What can hang from each mark
K_932: K_365 K_574 K_913
K_955: K_15
K_578: K_918 K_932
K_48: K_365
K_327: K_43
K_545: K_15
K_312: K_363
K_604: K_364
K_43: K_327
K_678: K_224 K_814
K_913: K_363
K_574: K_15 K_932
K_224: K_678 K_932
K_918: K_578
K_363: K_312 K_604 K_913
K_15: K_43 K_164 K_574 K_955
K_814: K_678
K_365: K_48
K_719: K_48
K_364: K_604

Each row was made from one small tree. The marks that hang from a mark follow it in brackets, in the order of their numbers. Every link used is in the known rows. Write each row's tree.
In the rows, zero is written as 128.
Known rows
K_224{K_932}: [108 117 154 129 119 125 139 133 151 136 141 144 170  74 112 108 163 117
 130 149 128 155 133 114 109 168 137 153  98 131 118 170 113 143 127 133
  73 135 129 131 119 144]
K_545{K_15{K_164 K_574{K_932} K_955}}: [177  97 157  81 117 112 117 109 129 143 156 108 130 116  80 115 154 109
 115 142 158 118 135 158 148 126 110 105 137 130 120 156 129 120 147  93
 103 107 112 150 120 148]
K_814{K_678{K_224{K_932{K_574}}}}: [136 117 147 139 130 116 153 104 114 132 118 134 136 122 113 118 164 141
 108 177 134 127 112  99 120 141  88 138 118 135 153 148 107 144 116 107
  94 113 142  84 120 139]
K_578{K_918 K_932{K_365{K_48} K_913}}: [155 156 111 118 128  84 190 104 108 100 174 154 144  89  95 116 152 106
 137 126 141 149 123 119 139 155 108 142 105 111 135 165 184 111  58 102
 127  95  98 118 120  51]
K_545{K_15{K_43 K_955}}: [142 123 160 110 113 112 145 103 142 133 161 129 145 145  93 114 157 117
 129 156 147 126 109 125 144 146 130 128 115 115 113 147 164 121 138 126
  76 146 118 165 134 148]
K_224{K_678 K_932{K_574}}: [107  92 134 154 151 125 140  99 141 165 139 115 207  79 104 118 163  95
 143 152 128 157 126 128 110 191 147 145  72 119 101 172 149 171 119 166
 101 131 144 126 128 167]
K_678{K_224{K_932{K_365{K_48} K_574{K_15}}} K_814}: [154  99 129 124 115 135 146 104 121 134 104 169 157 131 120 139 144 132
 126 134 141 154 119 142  93  96 105 100 108  91 156 152  99 145  91 101
 120 121 144  94 100 155]
K_363{K_312 K_913}: [106 148 143 145  77  86 164 134 136  99  83 125 135  53 118 103 119 121
 151 148 124 152 130 123 169 141 118 192 131 126 128 156 126 142 145 134
 104 124 144  85 146 162]
K_814{K_678{K_224{K_932{K_365 K_574 K_913{K_363}}}}}: [146 125 128 137 136 108 155  90 105 145  98 136 136 141 129 124 154 129
 138 174 136 121 118  97 120 132  93 138 130 116 148 151 120 129 103 103
 103 110 137  87 124 120]
K_327{K_43}: [133 103 175 140 110 119 148 122 142 125 141 160 140  92  95 125 148 113
 129 158 137 103 109 126 112 125 147 149 103 139  97 181 133 133 111 118
  83 128 134 148 128 139]
K_932{K_365 K_913}: [140 166 122 116 150  61 143 112 116 121  94 158 131 162 157 137 143 108
 191 160 142 127 121 109 134 101 162 152 122  98 128 172 132 129  84 101
 112 106 107 140 128  85]
K_15{K_43 K_164 K_574{K_932{K_365}} K_955}: [246  91 165 102 114 129  69 107 135 127 166 123  73 134 130 137 162 162
 144 147 185 135 155 135 182 114  86  60 171  92 164 167 161 101 170  86
 106  61  77 145 107 121]
K_918{K_578{K_932}}: [104 150 133 173 128 107 170 143 169 106 126 128 132  47 102 128 172 124
 154 159 155 132 123 119 103 174 114 153 108 136 117 159 112 139 105 109
  83 155 129 112 135 105]
K_15{K_43 K_164 K_955}: [215 102 162 138 101 118  98 111 132 109 152 137  85 110 118 141 172 169
 123 146 172 145 137 128 166 135  90 105 158 105 137 144 176 112 162  96
  85 108  94 149 125 151]
K_15{K_43 K_164 K_574{K_932} K_955}: [250  87 173 111 106 136  68 111 141 123 174 123  74 121 113 138 166 167
 126 141 180 136 156 137 179 123  75  66 175 101 155 161 152 104 174  88
 100  72  75 142 104 132]
K_545{K_15{K_43}}: [127 121 160 128 123 113 146 115 145 147 153 129 162 154  97 110 148 110
 137 164 136 116 103 110 130 143 147 140 104 122 100 160 157 132 131 129
  82 155 110 166 137 139]
K_545{K_15{K_43 K_574{K_932{K_365 K_913}} K_955}}: [175 128 157  82 125 109 121  93 140 148 164 123 134 177 108 115 148 112
 152 155 152 120 123 132 154 124 127  94 130 101 126 161 156 108 137 112
  96 111 102 165 118 121]
K_574{K_15 K_932{K_913}}: [128 137 131 101 140 103 114 122 150 148 157 122 113 154 113 135 139 104
 157 173 127 107 137 128 125 123 149 130 163 121 114 161  38 151 108 149
 100 103  82 136 111 113]
K_604{K_364}: [104 164 153 157 111  82 140 160 142 130 108 127 141  82 101 130 182 121
 174 157 152 129 133 120 154 143 152 164 109 131 137 169 107 153 132 123
  97 133  99 145 130 156]
K_545{K_15{K_43{K_327} K_574{K_932{K_913}} K_955}}: [182 105 171  84 110 116 119 105 162 136 161 122 126 154 100 117 141 116
 138 142 148 140 132 134 143 137 128 105 129 107 126 159 153  98 138 115
  96 126  95 181 118 125]
K_224{K_678{K_814} K_932{K_574{K_15{K_164}}}}: [132  74 121 166 128 140 120  88 137 158 144 108 204 108 110 133 162 105
 123 137 133 161 130 137  92 155 135 114  92 109 101 158 128 173 116 146
 120 133 146 126 124 195]
K_814{K_678{K_224{K_932}}}: [127 123 152 137 120 123 148 109 116 124 129 140 140 122 110 119 166 144
 109 175 132 125 114  95 120 143  91 141 124 137 151 148  97 138 118 101
  93 112 140  89 124 138]
K_312{K_363}: [140  99 142 132 126 118 160 160 136  92 143 168 146  88  99 132 172 131
 133 131 132 111 103 107 131 142 124 180 119 136 101 164 127 175 101 145
 116 130 117 116 125 143]
K_578{K_932}: [112 157 132 142 113 125 175 110 131 104 170 141 150  68  89 131 165 113
 112 137 144 137 107 114 128 177 108 160 122 128 126 160 129 150 102 119
  81 139 123 114 127 126]
K_719{K_48}: [106 116 166 137 174 122 162 157 146  96 134 159 139 100 110 127 121 117
 126 179 123 108 118 122 123 159 142 174 111 128 121 171 127 157 101 123
  86 137  97 144 159 114]
K_932{K_365{K_48} K_574{K_15} K_913}: [170 138  99 118 172  35 149 103  98 153  55 131 120 160 151 136 124  94
 181 156 144 110 124 131 138  78 149 115 113 108 147 162 137 146  71 150
 139  95  98 136 123  75]
K_913{K_363{K_312 K_604}}: [111 110 122 162  90 124 175 123 144 116  99 116 166  84 130 135 123 110
 169 139 137 124 136 118 141 172 105 186 123 117 114 174 148 125 119 137
 107 161 135 120 162 128]
K_955{K_15{K_43}}: [118  82 148 178 123 142 127 127 132 107 169 139 160 110 105 124 143 130
 129 152 127  89 101 103 140 141 132 143 127 103 104 174 148 146 112 164
  73 135  80 139 137 125]
K_955{K_15{K_574}}: [116  72 147 159 122 140 125 134 116 101 162 128 168  82  89 126 141 119
 118 130 135  81 108 119 138 121 120 139 130 111 116 180 127 148 103 151
  89 121  91 119 132 116]
K_224{K_678{K_814} K_932{K_365{K_48} K_574}}: [128  97 124 151 152 117 145  96 132 150 112 129 215 115 135 121 153  86
 138 142 135 160 129 133 104 155 152 115  62 112 122 172 149 165  94 143
 136 112 152 133 125 162]
K_574{K_15 K_932{K_365{K_48} K_913{K_363{K_312}}}}: [129 138 109  96 140  91 128 117 136 156 115 121 125 158 135 129 115  76
 189 172 130 102 146 131 134 118 146 126 164 113 125 169  69 134  96 157
 128  93  81 138 122  84]
K_364{K_604}: [131 111 130 147 114 125 164 138 147 108 117 140 123  93 109 127 173 150
 130 169 150 159 102 106 144 139 136 166 126 127 133 163  93 135 115 123
  81 100 110 142 121 121]
K_312{K_363{K_913}}: [143 104 137 129 110 106 167 158 134  97 117 158 138  70  99 121 153 138
 142 123 124 108 115 106 157 139 122 191 132 131 103 156 120 171 110 148
 115 108 128 102 135 159]
K_43{K_327}: [120  91 172 133 114 112 148 159 172  89 119 145 125  65 114 130 139 122
 120 136 137 165 132 114 113 154 155 179 109 134 137 170 119 127 108 127
  96 147 106 165 135 121]
K_15{K_43 K_164 K_574}: [224  80 172 157 105 129  75 124 129 131 148 126 109 124 116 139 158 166
 139 136 170 123 137 107 155 106  94  93 150 104 138 172 176 116 160  90
 109 104  75 140 122 120]
K_224{K_678{K_814} K_932{K_365 K_574}}: [119  96 118 154 150 127 142  87 135 151 128 126 211 121 139 126 160  93
 144 147 137 165 122 128  99 157 157 124  68  98 116 174 149 169 102 137
 121 121 158 128 126 174]
K_932{K_365{K_48} K_574{K_15{K_955}} K_913}: [180 139  98 105 165  35 149  97  96 146  61 131 109 154 148 139 130  98
 176 150 152 117 127 143 148  80 137 105 121 104 155 152 142 139  76 145
 135  90 104 136 121  81]
K_48{K_365}: [106 121 143 164 140 104 163 120 128 101 144 141 135  78 109 137 158 111
 108 176 147 147 105 106 117 130 124 162 139 128 115 181  81 165  97 111
  86 135 124 144 132 124]
K_15{K_43 K_164 K_574 K_955}: [246  84 171 131  90 128  77 109 124 112 160 126  87 112 110 145 169 179
 124 124 185 137 146 130 176 109  68  73 166  95 156 154 186 100 170  85
 101  91  86 140 118 132]
K_955{K_15{K_43{K_327} K_164 K_574{K_932}}}: [182  38 160 158 115 155  83 136 144 112 168 117 127  96 105 127 131 137
 125 137 139 103 134 120 143 132 118 111 151 105 119 184 145 121 134 138
  98 104  51 155 123 121]

Write each row's tree
[148  96 128 132  95 100 179 160 141  92 112 139 148  80 114 124 142 151
 160 116 121 100 123 109 172 154 117 186 114 137 110 161 122 165 115 146
 122 101 137 113 152 165]	K_312{K_363{K_604 K_913}}
[129 113 123 161 119 141 128  82 144 150 136 138 225 132 122 140 154  94
 154 128 124 160 139 122  86 161 142 142 106  91  76 163 130 141  89 122
 122 141 139 133 126 163]	K_224{K_678{K_814} K_932{K_913{K_363}}}
[173  88 139  91 119 122  88 118 157 136 165 108  68 142 134 133 139 129
 157 172 158 135 154 134 151 132 136  88 177 104 153 156  99 119 151 139
 102  78  70 176 121 126]	K_574{K_15{K_43{K_327} K_164 K_955} K_932{K_365}}
[167  85 129 159 142 101 125 112 125 150 121 111 109 116 113 136 150 136
 133 159 154 119 117 123 134 118 120 121 127 115 132 157 143 162 131 153
  97 131 101 128 127 136]	K_932{K_574{K_15{K_43 K_164}}}
[199  95 165  94 112 122 103 101 138 149 169 110 122 144  90 117 154 124
 126 149 161 121 134 142 155 130 106  89 141 116 121 155 157 109 160  98
  96 109  95 163 118 145]	K_545{K_15{K_43 K_164 K_574{K_932} K_955}}
[114 118 125 164 101 116 168 134 145 137  98 112 163  88 120 141 144 117
 187 137 147 104 147 113 150 169 126 176 119 116 118 175 131 129 116 132
  96 144 117 142 161 132]	K_913{K_363{K_604{K_364}}}
[192  49 155 154 117 142  78 128 141 115 161 120 127 111 110 131 127 137
 135 136 137 105 136 121 140 124 120 110 155  99 113 183 147 116 126 132
 104 102  45 157 120 114]	K_955{K_15{K_43{K_327} K_164 K_574{K_932{K_913}}}}
[252  60 182 125  79 130  74 122 147  98 148 125  73  93 114 145 156 177
 121 113 181 167 157 130 163 119  81  82 162  96 164 154 191  83 167  86
 108  99  77 168 120 129]	K_15{K_43{K_327} K_164 K_574 K_955}
[121  65 155 173 115 144 126 136 149  96 162 136 152  97 108 124 133 130
 127 144 125 109 108 103 132 148 141 150 125 105 109 175 153 134 111 165
  78 141  73 158 138 124]	K_955{K_15{K_43{K_327}}}
[165 136  89 123 143  76 190  88  98 122 163 132 132  94  96 119 145 102
 138 127 145 143 120 130 137 144 103 124 104 105 142 159 187 125  57 130
 133  99  99 112 118  55]	K_578{K_918 K_932{K_365{K_48} K_574{K_15} K_913}}
[130 162 107 165 154  78 172 122 154 124  92 127 121  77 130 132 163 116
 184 164 159 136 122 124 104 152 124 143 102 118 123 163 135 136  90 105
  97 143 127 112 129  87]	K_918{K_578{K_932{K_365 K_574 K_913}}}
[152 105 134 127 120 140 149 100 126 130 110 175 156 129 127 140 154 137
 130 137 143 163 114 136  90 104 109 114 103  84 153 157 107 146  94  85
 109 128 153  89  99 162]	K_678{K_224{K_932{K_365 K_574}} K_814}
[133 153  97 170 145  84 182 116 157 129  83 117 131  79 137 136 153 116
 198 156 159 127 131 124 109 164 116 145 102 114 120 165 142 127  89 108
 101 147 131 116 143  85]	K_918{K_578{K_932{K_365 K_574 K_913{K_363{K_604}}}}}
[155  57 146 147 128 141  98 134 119 115 165 116 145  81  91 126 140 121
 116 139 139  82 128 135 142 121 113 121 149 118 112 183 114 143 122 132
  98  97  73 122 123 126]	K_955{K_15{K_164 K_574{K_932}}}
[134 151 110 177 143  93 175 119 160 128  96 124 128  62 113 137 161 115
 174 154 155 132 127 124  97 164 109 153 114 120 108 159 132 133  89 112
  91 160 125 107 132  92]	K_918{K_578{K_932{K_574 K_913{K_363}}}}
[252  91 167 100 116 120  71 115 132 125 155 127  74 130 127 134 157 156
 139 143 183 130 160 139 186 114  82  55 167 102 169 167 160  98 166  89
 116  54  73 148 107 114]	K_15{K_43 K_164 K_574{K_932{K_365{K_48}}} K_955}
[180  90 164 110  99 112 124 111 147 130 145 119 124 123  96 119 148 126
 121 145 153 148 128 135 138 146 126 121 126 121 114 145 178 102 151 105
  92 141 103 188 135 155]	K_545{K_15{K_43{K_327} K_164 K_955}}
[156 100 143 135 114 148 146 104 133 126 119 174 158 116 110 141 157 143
 113 132 139 165 116 140  87 111  98 119 107  93 142 152  98 148  98  89
 103 139 150  85  96 173]	K_678{K_224{K_932{K_574}} K_814}
[143 114 159 104 143 118 121 135 141 125 148 134 127 119 121 125 148 115
 147 153 154 113 134 121 148 119 132 122 130 117 151 190  94 140 120 114
 107  85 103 123 113  98]	K_15{K_574{K_932{K_365}}}
[126 157 101 163 148  78 168 119 151 128  98 119 119  85 127 134 160 115
 187 164 158 130 121 125 102 146 124 134 112 116 124 157 126 139  91 116
  99 143 123 114 132  88]	K_918{K_578{K_932{K_365 K_574{K_15} K_913}}}
[143 108 152 132  97 155 141 112 138 117 133 181 164 118 106 141 158 146
 115 130 135 163 118 133  87 114 102 124 115  94 139 151  86 140  99  80
 102 137 146  91  99 170]	K_678{K_224{K_932} K_814}
[149 142 102 144  96 114 196  91 123 100 186 135 154  71  87 125 148 115
 139 115 135 157 129 120 133 184  83 168 120 103 111 162 187 105  75 106
 116 135 111 106 131  79]	K_578{K_918 K_932{K_913{K_363{K_312 K_604}}}}
[141 149  99 166 146  78 157 118 146 132  94 114 113  80 126 136 161 119
 184 163 162 129 128 130 103 141 118 128 118 118 121 156 131 135  98 105
 104 137 118 116 132  94]	K_918{K_578{K_932{K_365 K_574{K_15{K_164}} K_913}}}
[105 101 144 161 118 148 131 103 151 133 161 135 224 106 111 128 167 104
 123 136 126 165 128 123  93 172 147 138  85 113  97 166 118 162 109 129
 111 135 151 131 126 186]	K_224{K_678{K_814} K_932}
[174 123  99 160 132  88 140  82 123 164  84 118 123 149 135 146 126 109
 185 152 139 129 124 120 123 110 113 143 148  82 106 156 165 136 101 161
 113 158  98 118 128 106]	K_932{K_574{K_15{K_43}} K_913{K_363{K_312}}}
[164 119 154 113 136 119 116 124 144 134 138 135 131 122 112 135 143 114
 152 141 147 111 143 123 138 118 120 131 147 110 128 184  95 130 109 112
 108 101  94 120 111  92]	K_15{K_574{K_932{K_913{K_363}}}}
[114 169 105 169 127  91 172 123 157 115  95 130 135  71 129 131 155 107
 196 160 154 139 128 121 103 161 116 155 120 113 113 163 139 121  95 102
 103 154 126 111 139  85]	K_918{K_578{K_932{K_365 K_913{K_363{K_312}}}}}
[153 127 124 127  97 138 142  93 125 127 101 183 166 144 134 144 142 128
 156 131 135 171 124 133  87 101 103 126 127  72 135 155 112 121  89  75
 120 138 144  90 102 149]	K_678{K_224{K_932{K_365 K_913{K_363{K_312}}}} K_814}
[144 117 117 145 134 116 199 104 121 106 199 134 137  44  71 115 168 120
  96 129 147 157 110 125 131 182  91 154  92 119 133 162 185 142  83 124
  97 127 118  95 119  95]	K_578{K_918 K_932{K_574}}
[140 127 129 130 132 102 145  93 103 143 109 129 130 150 125 123 156 136
 131 179 133 120 113 100 120 122  97 126 130 122 155 146 105 138 108 111
 105 104 134  92 121 125]	K_814{K_678{K_224{K_932{K_365 K_574{K_15} K_913}}}}
[142 116 126 139  85  89 173 168 142 103  98 129 147  74 110 125 153 151
 183 118 127 102 132 112 184 156 126 185 111 139 115 161 119 166 125 145
 126 100 128 122 151 180]	K_312{K_363{K_604{K_364} K_913}}
[130 133 121 125 126 106 197 118 114  93 189 147 148  60  84 108 156 107
 114 128 147 145 119 118 143 172 105 145  96 122 146 167 180 122  72 113
 118  98 108 115 127  65]	K_578{K_918 K_932{K_365{K_48}}}
[177 120 129 122 125 117 145  98 120 134  87 182 155 145 131 142 145 132
 140 131 136 163 122 142  93  91 109 106 105  85 148 154 109 135  80  81
 126 119 141  94  93 145]	K_678{K_224{K_932{K_365{K_48} K_574 K_913}} K_814}
[158  60 142 140 135 129 101 138 111 116 147 119 146  85 100 122 131 111
 123 138 140  77 132 136 150 115 117 112 143 122 124 185 119 139 114 134
 112  81  69 129 124 111]	K_955{K_15{K_164 K_574{K_932{K_365{K_48}}}}}
[164  93 126 127 113 139 132  97 118 137 111 161 147 132 123 143 151 141
 131 135 147 160 120 142  90  93 102 100 119  85 150 150 105 144 103  86
 115 122 144  92 100 169]	K_678{K_224{K_932{K_365 K_574{K_15{K_164}}}} K_814}
[113 125 135 143 133 116 124  97 140 156 143 131 211 111 111 125 158  96
 166 146 117 159 135 120 106 179 155 148  95 110  84 167 134 147 107 142
 109 127 125 139 125 149]	K_224{K_678 K_932{K_913}}
[141 145 133 116 136 104 142 122 161 136 125 132 132 133 135 131 131 101
 171 166 126 124 147 129 135 156 135 164 140 122 109 180  80 133 108 123
 106 115 101 127 121 113]	K_574{K_932{K_913{K_363{K_312 K_604}}}}
[150 115  98 129 129 113 187  85 110 113 202 123 119  81  91 117 163 123
 125 135 160 153 110 123 145 164  94 120 109  93 152 155 203 130  91 137
 104 107 113 111 125  84]	K_578{K_918 K_932{K_365 K_574{K_15{K_43 K_955}}}}
[189  66 147 159 125 142  79 119 125 126 168 121 135 124 108 131 137 137
 138 144 139  86 129 120 149 117 112 103 158  98 108 182 143 128 127 130
  98  97  52 137 117 117]	K_955{K_15{K_43 K_164 K_574{K_932{K_913}}}}
[221 131 165  90 125 110  98 106 144 121 157 144  92 162 136 133 151 144
 159 145 167 130 147 127 181 114 101  71 154  87 167 167 147  99 134 112
 107  66  79 147 102  89]	K_15{K_43 K_574{K_932{K_365{K_48} K_913}} K_955}
[197  92 163 109 101 117 108 101 126 141 157 114 131 138  88 121 156 132
 123 137 164 123 126 136 153 120 102  93 135 112 121 150 182 107 158  96
  97 123 105 162 126 146]	K_545{K_15{K_43 K_164 K_574 K_955}}
[137 130 133 133 125 113 151  95 107 138 106 141 141 142 127 124 155 131
 139 173 134 119 120  92 120 134  95 142 136 118 145 152 112 123 104  97
 101 109 135  91 126 118]	K_814{K_678{K_224{K_932{K_365 K_913{K_363}}}}}
